In the rows, zero is written as 128.
Known rows, with every step that occurs
deva > dite: [114  74 111 147  83 121 128 123 119 128 152 137 121 166 170 118 186 140
 112 152 120 123 129 135 142 102 155 165 117 128 134 121 124]
roku > nosi > deva > mefofe > dite: [ 71  80 119 120  91  98  71 143  82 122 158  94 126 143 158  95 175 149
 150 174 119 144 145 156 130 108 159 143  78 114 136 148 207]
telota > nosi > rebe: [135  43  99 151  87 104 162 127 146 150 202 129 135 172 158 112 190 112
  91 194 113 147 109 131 135 112 168 168 135 122 128 114 140]
mefofe > dite > nosi > zene: [ 88  95  96 117  84 113  55 108  87 147 166 167 119 142 147 100 198 127
 163 101 104 134 103 157 156  93 165 160 103 118  86 120 115]
roku > nosi: [114 115 116 143  88 119 108 135  97 147 135  83 122 158 155 110 158  84
 118 173 150 134 108 140 134 143 156 131 122 127 142 118 165]
deva > mefofe: [121  70 101 139  81 121 126 135 110 120 163 141 125 151 164 107 177 162
 115 157 103 123 150 145 111  69 153 158 116 100 160 132 131]
bili > mefofe > dite: [ 85  68  81 111 103 103  72 128 143 129 150 152 131 142 156 109 176 128
 126 126 116 139 139 135 139 102 152 188 123 116 126 118 107]
rebe > nosi > bolu: [120  73 101 166  90  99 130 129 121 173 155 145 132 167 154 126 127 111
 147 167 142 114 104 120 112 156 159 173 143 133 126 121 162]
bolu > nosi: [142  66 107 151  86 110 103 110  99 142 161 149 127 151 161 110 163  90
 102 164 122 130 132 129 139  55 149 175 143 126 137 119 148]
nosi > deva: [121  52 118 130  93 112  83 125 140 113 165 125 116 137 165 119 160 118
 131 160 122 123 112 150 138 108 147 166 115 144 116 108 157]
dite > nosi: [131  83 105 152  88 113 104 117 104 133 168 133 124 146 163 114 189 132
 127 135 113 117 116 145 129 104 149 132 129 120 135 100 109]
rebe > nosi: [139  95  91 142  97 107 114 116  79 143 160 128 120 167 154 112 151  85
 130 167 136 126 112 127 125 141 150 159 169 121 144 119 139]
rebe > nosi > deva > dite: [105  54 107 149  92 107 100 114  86 131 176 121 117 172 174 113 167 117
 137 173 135 119 118 141 148 139 151 176 145 143 118 127 180]
deva > dite > nosi: [108  72 107 163  82 117 122 113 100 131 167 140 124 163 176 115 208 157
 118 134 110 116 125 146 143 101 153 139 117 124 130 111 118]
rebe > nosi > selu: [103  60  89 163  86 109  92 118  58 131 185 150 125 173 174 115 172  81
 132 152 151 116  96 132 143 159 154 163 145 151 113 124 170]
bolu > nosi > roku > mefofe > dite: [139  58 116 131 101  66  96  94  40 124 158 180 127 133 167 120 171 139
 119 161  85 150 127 153 138  65 158 191 127 142 139 139 128]
deva > mefofe > dite > nosi: [ 97  76  95 130  88  98  93 122  82 119 174 158 132 144 158  98 210 196
 139 129  81 129 157 150 116  66 158 141  97  90 148 134 120]
bili > nosi > zene: [107  88  91 140  73 136  64 112  97 153 160 129 122 153 155 117 166  91
 151 121 145 135  61 163 175 120 153 170 109 149  83 115 150]
rebe > nosi > tepim: [117  78  96 131  96  87 105 122  80 149 167 152 118 171 159 115 142  92
 143 178 137 121  95 133 144 171 151 171 158 127 126 120 167]
mefofe > dite > nosi: [103  88 101 129  99  94  82 114  96 125 161 147 127 144 154 108 204 143
 141 124  97 133 121 145 135  98 157 139 112 109 123 112 108]
bili > deva: [126  60 100 157  90 117  87 112 117 114 173 127 124 148 160 125 172 109
 130 140 129 123 103 148 146 121 145 140 116 162 114 101 107]
roku > mefofe: [165  92 111 148  91  99 137 115  81 118 163 150 117 141 164 125 180 140
 115 147  94 120 116 147 132  76 149 153 116 147 135 113  79]
zene > nosi > rebe: [122  59 108 130  92 130 155 126 159 156 176  90 142 156 171 104 165 125
 121 178 144 121 107 141 146 105 161 161 124 130 111 135 168]
dite > nosi > bolu: [111  63 115 174  82 105 117 130 147 162 164 149 135 145 162 129 163 152
 143 135 120 107 105 138 117 118 156 144  99 130 115 104 136]
nosi > roku > mefofe: [154  67 121 137  95  93 130 111  84 115 156 150 116 133 176 132 161 146
 118 162 100 131 107 164 123 115 154 164 126 149 149 122 104]
nosi > rebe: [113  58  97 129  87 108 131 135 171 143 187 117 131 157 163 117 201 138
 114 191 127 124  90 125 131 116 166 171 126 133 117 115 121]
telota > nosi: [152  67 106 159  90 114 143 119 104 136 167 142 123 165 153 113 154  87
  95 157 108 150 138 140 130 103 153 155 136 115 144 110 140]
zene > nosi: [143  85 115 138  95 137 138 116 115 138 138 110 130 149 166 105 133  97
 125 145 138 124 133 152 142  90 148 149 126 121 125 133 163]
dite > nosi > deva > mefofe: [108  43 111 149  80 113  88 126 101 113 198 138 125 134 177 103 189 184
 136 142  97 113 143 166 119  68 146 140 100 114 132 120 158]
bili > nosi > deva > mefofe: [105  42 102 147  80 117  73 127 102 111 184 111 131 142 176 116 175 164
 138 149 123 129 111 169 143  95 142 154  90 136 118 127 189]
mefofe > dite > nosi > telota: [ 89  85 116 139  95  77  81 119 119 147 158 173 136 150 150 124 177 183
 144 138  93 127 104 139 117 112 162 145  87 144 109 112 139]
telota > nosi > deva > dite: [121  32 123 165  86 113 130 117 112 123 181 135 119 167 171 115 168 116
 101 164 109 146 143 155 153  98 154 169 113 136 121 116 178]
mefofe > dite > nosi > deva: [ 94  59 113 125  99  91  52 114 106 112 174 139 123 129 161 110 199 147
 153 132  98 132 115 157 144  97 153 145  97 130 101 109 143]

Rows
[151  72 118 153  93  89 119 102  59 120 176 151 119 132 181 130 184 164
 121 139  91 123 105 173 121 114 150 142 126 141 146 110  93] => dite > nosi > roku > mefofe
[ 83  80 132 148  84 118  97 134 105 135 153  81 118 163 175 110 167 117
 131 178 150 129 117 152 158 142 157 144  97 149 118 125 205] => roku > nosi > deva > dite
[120  90 107 152  95  87 112 121 105 167 158 160 130 173 152 127 124 124
 131 183 129 117  93 125 109 156 156 167 149 155 128 119 173] => rebe > nosi > telota
[116  58 116 146  90 109  78 117 116 120 184 125 120 132 172 116 183 136
 137 142 113 116 110 160 136 102 146 140 113 136 109 100 146] => dite > nosi > deva
[131  61 125 129 100 129 131 113 113 135 135 113 129 140 177 114 112 104
 127 159 146 134 122 168 131 131 152 162 135 122 140 139 184] => zene > nosi > roku
[105  35 108 135  92  94 105 126  89 111 187 155 127 150 155  97 175 151
 124 159  78 160 172 158 127  60 158 168  94  99 135 141 181] => telota > nosi > deva > mefofe > dite
[127  39 121 146  88 106  74 111 110 129 176 140 123 139 168 110 157  94
 116 174 123 129 125 142 148  55 146 186 131 142 114 117 182] => bolu > nosi > deva
[ 89  79 105 150  67 134  95 111  94 153 173 159 118 163 170 105 199 142
 140 110 117 117 107 158 168  93 162 159 107 130  90 118 125] => deva > dite > nosi > zene
[136  86 103 121 112  61 107  99  26 124 158 163 120 147 162 122 164 135
 146 164  97 145 108 154 122 150 160 176 153 136 148 140 122] => rebe > nosi > roku > mefofe > dite
[ 85  82 115 161  78 121  83 138  75 137 164 105 126 163 174 112 178  75
 126 160 164 128  92 142 151 167 159 132  96 158 113 122 194] => roku > nosi > selu
[ 91  53 105 123  93  89  87 119  75 118 173 161 130 137 171 106 193 203
 142 143  87 140 145 167 104 105 162 153 108  87 160 141 144] => deva > mefofe > dite > nosi > roku
[122  75 103 139  71 128  75 107  89 163 168 171 120 150 154 102 155  75
 127 144 128 132 110 140 162  53 159 199 135 129  99 127 155] => bolu > nosi > zene
[148  64 114 139 106  69 137 101  49 118 164 171 123 144 160 125 166 134
 111 154  71 171 134 167 133 108 163 170 118 131 149 131 118] => telota > nosi > roku > mefofe > dite
[ 93  41 109 158  83 116  79 116 112 118 173 104 127 157 183 127 187 136
 133 147 140 127  87 163 175 125 147 161  93 162  93 116 183] => bili > nosi > deva > dite
[ 78  52 104 158  81  90 109 135 120 148 168 170 142 144 158 114 188 213
 158 127  89 118 150 141 104  80 164 151  70 100 131 137 138] => deva > mefofe > dite > nosi > bolu
[ 93  53  87 137  90 103  76 119  89 102 180 147 133 147 157 108 194 167
 145 132  98 134 147 152 132  85 154 147  85 129 130 134 114] => bili > deva > mefofe > dite
[131  30 112 157  82 114 127 129 104 116 197 143 123 153 166 104 155 141
 105 168  93 145 164 160 122  66 151 162 106 109 144 130 185] => telota > nosi > deva > mefofe
[125  70 104 129 104  73  83 101  46 114 155 140 130 134 171 137 183 156
 145 142 103 152  78 175 150 138 154 161  99 155 125 129 123] => bili > nosi > roku > mefofe > dite
[142  46 114 147  96 107 134 116 100 133 163 138 122 156 163 122 134  94
  97 174 112 162 129 157 121 143 158 169 145 113 158 119 162] => telota > nosi > roku
[139 101 105 142  97  77 104 103  51 118 171 162 124 136 160 116 219 169
 139 116  68 126 121 156 135  70 154 132  99 133 125 115  69] => roku > mefofe > dite > nosi
[101 111 132 153  86 100 104 140 122 169 134 114 132 162 152 124 129 121
 122 187 146 129  91 136 119 160 162 137  97 160 129 117 197] => roku > nosi > telota
[124  63 123 160  83  92 100 115 124 162 158 182 136 158 157 126 132 126
 105 180 118 123 111 126 125  68 154 182 120 157 123 119 180] => bolu > nosi > telota
[134  60 121 161  86  92 137 100  53 120 175 159 121 148 193 130 200 194
 116 138  88 121 114 175 137 109 153 147 115 145 143 121 102] => deva > dite > nosi > roku > mefofe
[105  48 102 167  82 122 104 111 111 113 174 127 126 167 172 126 193 131
 123 139 129 120 116 149 158 119 150 146 104 166 113 111 111] => bili > deva > dite
[130  71 100 131 101  98 106 112  76 140 157 130 120 158 166 121 132  96
 131 184 142 135 102 143 116 180 155 172 180 123 154 127 164] => rebe > nosi > roku
[133  41 117 141  91 104  96 108  95 138 156 155 128 143 172 118 143  99
 105 181 130 142 118 143 132  93 154 192 154 125 151 127 170] => bolu > nosi > roku
[ 96  63 109 119 103  87  71 111  90 123 156 149 128 136 166 118 186 153
 144 139 105 144 112 159 123 139 161 151 121 113 137 120 131] => mefofe > dite > nosi > roku
[132  77 102 147  75 129 114 115  96 157 171 159 116 166 145 105 148  73
 118 136 115 151 118 154 157  97 162 179 128 119 109 118 148] => telota > nosi > zene
[ 96  43 123 142  86 117 101 125 137 113 165 132 116 153 179 120 180 141
 127 162 122 121 123 149 150 105 152 171 105 145 110 119 158] => nosi > deva > dite
[ 91  50 118 186  75 110 136 127 141 163 163 150 135 161 176 130 182 179
 138 134 119 106 117 137 133 118 159 153  91 135 112 114 141] => deva > dite > nosi > bolu
[ 70  36  92 141  85  83  60 119  71 115 205 168 137 149 166 107 209 193
 165 120  92 123 127 169 152 115 148 131  71 134 113 126 129] => bili > deva > mefofe > dite > nosi > tepim
[ 96  48 117 113  98 120  99 125 100 115 158 124 135 133 168  89 152 164
 152 143 108 132 168 172 138  53 152 164  81 107 119 162 200] => zene > nosi > deva > mefofe > dite
